Each row comes from the steps of one walk. Every step used is in the known rows, and no mark comes twice. Write the walk behind each row, first mark first.
In the rows, zero is written as 128.
Known rows:
deged > mumes: [ 83 153 126 143 134 129  95 143 149 126 121 119 110 115 117 132 147 152
 124 112  90 119 129 139 127 128 123 127 143 113 175 131 102 159 128]
komes > reroz > kage: [103 136 189 158 161 125 184 132 113 134 150 156 149 136  94 106 133  67
 179 121 116 114 122 115  99 122 189 114 129 131 135  63 132  55 110]
mumes > deged > reroz > komes: [181 110 167 103  99 110 133 158 121 177 143 119 181 141 162 143 122 124
 144 158 134  96 162 106 165 123 111 135 149 123  97  93 131 166  53]
zoki > mumes > deged > reroz > tava: [158  95 165 120 139 127 119 134 158 138  85 143 169 137 148 137 154 166
 168 112 137  77 167  46 172 140 123 165 160 129 136 117  80 220 124]
kena > tava > reroz > komes > reru > zoki: [128 100  99 137 100  87 128 145  87 140 194 129 199 131 101  62  64 114
 163 177 118 112  66 129 132 144 138 137 126 171 162 112 173 112 154]
tava > reroz > deged > mumes: [115 149 104 130 167 135 135 162 131 142  84 141 109 167 121  85 100 178
 169 116 124 132 121 111 168 124 180 114 129 143 167  81 110 124  96]
reroz > komes > reru > zoki > mumes: [101  57 122 119 107  77 106 131  91 111 155 130 164 113 101 114  86  91
 101 147 104  57  98  90 126 100  99 163 122 121  97 129 167  96 125]
mumes > zoki > reru > komes > reroz: [143 148 141 141  78  71 138 137 108 130 181 171 141 143 109 176  82  79
 136 132  88  94  74 163 108 127  98  76 119 124 160 126 105  86 138]
kage > reroz > tava > kena: [137  92 100 111 123 153 138 152 124 154 119 101 213  91 138 118 127 168
 195 140 139 164 127 105 149 136 221 102 177  74 183  64 160 163 158]
reroz > komes > reru > zoki > mumes > deged: [130  70 103 116  92  72  96 141 102 127 135 128 163 137 117 118 108  95
 113 140 116  60 118  82 133 102 107 161 133 144 129 119 154 120  88]
kage > reroz > komes > reru > zoki: [122  68 119 105 103 114 134 172  62 125 177 132 190 108 127 104  91  98
 156 166 125 107  93 109 137  98 158 113 136  97  93  58 187  87 110]
komes > reroz > deged > mumes > zoki: [116 177 159 145 134  89 150 174 117 162  97 130  92 158 103 113  78 146
 153  92 133 129 109 120 113 135 140 116 151 128 155  80  92  69 111]
kena > tava > reroz > deged: [150 148  99 136 147 126 149 163 132 156 118 130 157 164 118  70  78 168
 177 137 143 145 102 107 155 161 168 156 142 178 147 104 124 120 136]
reru > zoki > mumes > deged > reroz > tigik: [129  55 152 143  95 105 111 144 130 106  71 175 119 150  93  95 150 153
 124  85 170 121 126  70 164 112 112 157 155 128 123 119 121 191  98]
kage > reroz > deged > mumes > zoki: [119 163 106 122 134 125 133 191 122 139  86 127 123 122 122 121 109 166
 176  94 135 153 117 105 157 120 168 110 168  94 145  78 104 105 112]
zoki > mumes > deged > reroz > komes: [148  92 152 104 135 118 123 154 146 152 126 136 177 125 155 153 140 144
 138 137 130  63 142  58 172 120 101 188 152 109  91 115 109 192  85]
tava > kena: [122 120  88 121 104 108 115 116 128 138 125  97 140 104 129 135 139 144
 129 134 128 161 126 142 132 130 171 123 130  96 190 109 173 118 134]
tava > reroz > deged > mumes > zoki > reru > komes: [134 154  92 133 121  90 128 159 126 131 107 169 120 172 109 135  72 146
 161 115  71 109  94 140 164 120 140  74 118 136 190 109  90 103 104]
kena > tava > reroz > komes: [136 127  94 127 131 121 147 164 122 176 194 121 222 116 123  90  74 143
 160 177 120 117  72 123 144 156 145 165 152 159 149 129 142 161 150]
deged > mumes > zoki > reru > komes > reroz: [101 171 138 154  88  81 111 155 132 133 172 162 122 129  98 175 102 109
 136 111  58  90  80 165 101 128  93  77 138 109 204 122  81 116 139]
komes > reru > zoki > mumes > deged: [128  88 110 137 103  81  88 117 108  78 105 159 104 156 110 111 152 104
 139 108 138  86 133  79 131 111 118 135 112 154 168 108 139 110 119]
mumes > zoki > reru > komes: [147 148 106 131  68  72 116 121 123 112 160 163 141 127 106 184  94  84
 121 125  72 100  91 167 128 126  82  79 120 118 161 165 102 105 141]
mumes > deged > reroz: [178 132 168 123 107 120 127 140 126 141 119 141 131 156 161 134 159 137
 165 137 157 126 170 106 163 132 121 111 133 134 128  89 115 164  76]
kena > tava > reroz > deged > mumes > zoki > reru: [126 194  86 161 115 100 119 155 139 126 149 149 142 153  87  80  79 150
 185 121  90 117  97 136 154 172 141 120 145 172 221 134  90 122 156]
bani > tigik: [128 117 102 134 112 140 133 132  99 150 121 139  92  85 109 113 138 158
 127 122 148 126 116 114 100 151 144 121 148 134 113 121 164 101 105]
komes > reru > zoki: [123  98 133 139  87  84 106 108  81  78 136 147  98 143  99  94 114  91
 126 129 127 122 123 128 115 114 117  92  93 149 146 108 167  68 131]
zoki > mumes > deged: [141 119 101 121 149 131 105 142 163 127  88 144 133 144 142 149 175 145
 138  98 143  90 139  69 152 122 123 177 147 138 156 129  88 183 109]
reru > zoki > mumes > deged: [118  75 107 139 107 104 102 131 151 102  61 152 136 135 118 128 168 132
 133  85 155 115 109  97 148 109 135 142 147 146 163 137  97 160 122]
deged > mumes > zoki: [103 190 107 151  99  91 101 132 137 121 127 123  99  98  94 138 131 144
 128  85 104 137 108 150 125 131  95 108 150 120 212 163  85 143 153]
mumes > deged: [174 143 102 123 116 119 113 135 144 146 101 124 129 160 147 140 154 130
 150 126 147 128 152 117 139 132 133 123 142 150 170 116 112 153  81]
deged > reroz > komes: [134  94 196 104 112 116 149 152 106 156 170 121 180 106 144 128  89 126
 124 171 113  95 137 114 159 120  96 139 135  95  48 109 152 144 101]
reroz > tigik > bani: [133 153  85 152 138 152 116 156 116 165 111 147 111 149 133  97 119 159
 100 118 139 127 154 107 112  95 112 161 153 146 101 149 126 131  66]
kena > tava > reroz: [140 143  97 143 144 133 144 146 130 141 167 140 173 134 118  84 109 153
 182 147 134 142  84 131 141 163 154 142 135 170 180 118 128 160 172]
vela > tava: [128 140 161 135 111 143 114 130 118 153 105 109 188 141 132 129 110 163
 139 130 107 108 163 165 139 112 133 155 143 125 152 141 111 101 167]

Write each row's walk:
[137 113 124 105 113  95 119 138  80 147 187 109 152 124 123 124  71  89
 109 176  92  70 131 111 118 117 100 148 121 124  96 114 178  92 100] -> reroz > komes > reru
[185 114 150 121  87 106 117 125 135 162  97  99 179 135 147 123 143 158
 183 136 147 141 188 105 167 154 161 102 157 117 194  87 137 192 101] -> mumes > deged > reroz > tava > kena
[170  86 166 116  67  77 115 144  83 134 148 132 158 153 137 113 110 100
 139 163 140  95 154 106 155 111 106 106 119 138 109  80 161 118  57] -> mumes > deged > reroz > komes > reru > zoki
[151 130 123 138  59  60 130 123 116 151 160 138 187 125 102 165  70 105
 153 133  80 113  89 157 105 143 135  63 143 104 220 121 124 106 163] -> mumes > zoki > reru > komes > reroz > tava > kena
[139 103 133 115 145 167 141 158 124 144 118 123 205 113 141 109 120 160
 195 135 140 135 131 103 141 138 189 111 172 103 130  78 123 176 155] -> kage > reroz > tava
[112  58  93 121 133  97 134 134  73 114 162 159 168 134 108  82  90 113
 144 153 119  76  74  90 146  99 144 141 102 139 136  97 163 117 138] -> tava > reroz > komes > reru > zoki > mumes
[186 118 184 123 105 126 125 134 132 158 100 126 170 154 151 121 135 150
 181 134 152 113 189  96 165 154 129 107 157 143 150  96 106 199  92] -> mumes > deged > reroz > tava
[ 97 191 110 164  90  91  86 123 138 100 164 145 109 111  94 140 132 111
 131 102  62 103 116 168 123 136  94  84 131 121 224 165  79 138 153] -> deged > mumes > zoki > reru
[133  77 102 118 114  91 141 133  56 122 174 146 164 143 109  74  71 101
 150 170 127 103  86 126 138 102 152  98  97 149 140  87 179  96 118] -> tava > reroz > komes > reru > zoki
[133  57 171 137  96 110 114 126 146 109  58 148 176 132 123 113 151 155
 158  95 154 107 136  77 166 123 133 130 160 139 148 125  93 197 133] -> reru > zoki > mumes > deged > reroz > tava
[139  79 156 135  97  85 101 121  97  73 118 170 102 154 117 109 152 114
 151 114 144  87 145  74 154 113 103 125 101 142 137  90 143 122 115] -> komes > reru > zoki > mumes > deged > reroz
[130 110 175 134 155 127 134 125 157 111 104 165 153 127 124 140 191 109
 177 103 116  85 171  53 173 120 140 163 139 118 125 101  94 152  90] -> zoki > mumes > deged > reroz > kage
[123  86 175 155 107  82 119 105 100  66 118 179 119 145  90  99 172  70
 173 107 120  81 162  70 154 107 138 117 104 143 148  84 143  82  97] -> komes > reru > zoki > mumes > deged > reroz > kage
[141  88 148 115 110 102 145 155 130 199 114 114 201 141 132 175  77 156
 145 148 110 131  94 124 100 136 162 107 160  98 163  74 149 129 137] -> reru > komes > reroz > tava > kena
[ 81  64 125 143 117 111 113 125 137  85  85 152 140 117 105 117 143 136
 115  89 137 116  87 103 138 107 131 147 129 124 126 150 109 138 162] -> reru > zoki > mumes
[133 116 130 118 127 142 136 144  92 180 142 116 244 138 138 106  68 167
 163 166 110  92 125 158 156 100 163 154 142 131 150 120 126 120 157] -> vela > tava > reroz > komes
[139  99 116  93 133 132 139 179  74 141 198 126 185 111 142 122  95 104
 159 180 119  89 114  93 134 106 150 132 136  88  85  55 184 104 103] -> kage > reroz > komes > reru
[157  99 133 117 120 117 108 127 158 147  83 121 181 122 147 140 164 174
 170 111 140 104 170  60 172 144 154 164 161 102 180  98 115 215 131] -> zoki > mumes > deged > reroz > tava > kena
[143 115 125 105 154 156 156 184 115 140  86 132 142 149 150 111 106 156
 180 123 154 147 132  87 164 118 190 124 152 103  78  48 132  92  93] -> kage > reroz > deged
[124 154 148 118 112  73 150 192 132 184  86 138 119 165 112 178  58 154
 126 103 102 125  81 128 116 119 109 112 153 115 135  91  97  69  98] -> reru > komes > reroz > deged > mumes > zoki
[105  72 176 151 112 103 132 116 142  83  73 172 153 126  99 117 185  97
 169  85 132 110 138  82 166 103 157 127 138 127 141 107 104 129 103] -> reru > zoki > mumes > deged > reroz > kage
[156 164 104 157  91  96 133 158 101 158 166 189 128 160 119 150  79 103
 119 123  98  94  95 146  89 103  84 100 141 136 145 141  99  87  93] -> mumes > zoki > reru > komes > reroz > tigik > bani
[ 80 176 154 166 106  77 124 136 134 123 168 170 141 118  69 171 119  70
 159 102  29  86  95 162 103 125 121  73 137 110 214 118  80  81 125] -> deged > mumes > zoki > reru > komes > reroz > kage
[142 105 165 125 123 110 145 167 129 142 132 169 145 197 133 164  68  99
 130 149  72  72 106 130 120 125 132 101 119 128  88  73 122  64  77] -> zoki > reru > komes > reroz > deged
[145 111  91 135 152 138 148 144  94 145 142 166 113 163  84  58  97 162
 149 126 152 144 113 101 136 118 155 129 130 142 154  98 154 175 110] -> tava > reroz > tigik
[105 161 133 163  87  82 107 168 122 146 170 172 101 143  62 150  84 128
 114 106  64  92  86 149  95 129  81 102 153 106 195 124  98 142 118] -> deged > mumes > zoki > reru > komes > reroz > tigik
[127 152 157 151  96  70 159 121 114 112 179 184 157 129  79 167  98  35
 161 120  56  94  89 157 108 117 126  67 118 121 168 121 106  46 121] -> mumes > zoki > reru > komes > reroz > kage
[115 177 157 158 121  92 134 163 120 142 121 149  99 167 100 110  83 117
 160 103  98  95 112 133 109 140 138  95 138 136 167  86  84  68 108] -> komes > reroz > deged > mumes > zoki > reru
[138  91 153 124 128 112 157 185 113 184 135 162 130 168  96 151  69 149
 111 130 125 119  86 108  92 117 111 144 151 113  94  78 151 125  92] -> reru > komes > reroz > tigik
[141  71  76 113 123  92 124 141  85 129 145 158 169 152 121  89 108 113
 161 151 137  72  92  82 157  97 150 136 116 158 163  86 150 138  98] -> tava > reroz > komes > reru > zoki > mumes > deged
[148  68 175 137  91  89 103 117 102  88 101 160 142 150 112  98 134 120
 163 114 140  80 161  65 151 128 112 121 124 148 151 102 131 148 131] -> komes > reru > zoki > mumes > deged > reroz > tava
[158 150 142 130  91  66 149 151 115 141 136 167 132 165 110 166  51  90
 137 120  90  94  90 144 120 128 104  81 127 132 134 113 100  47 107] -> mumes > zoki > reru > komes > reroz > deged
[114  53 189 115 102  83 128 137  84 109 166 148 159 111 115 109  96 110
 119 155 110  61 121  80 160 107  86 154 109  99  57 103 167 118 122] -> deged > reroz > komes > reru > zoki > mumes
[131  48 139 138  79  90 107 118 147 118  56 128 185 119 122 115 158 167
 159  98 150 132 135  85 169 126 168 124 160 114 192 111 124 191 141] -> reru > zoki > mumes > deged > reroz > tava > kena
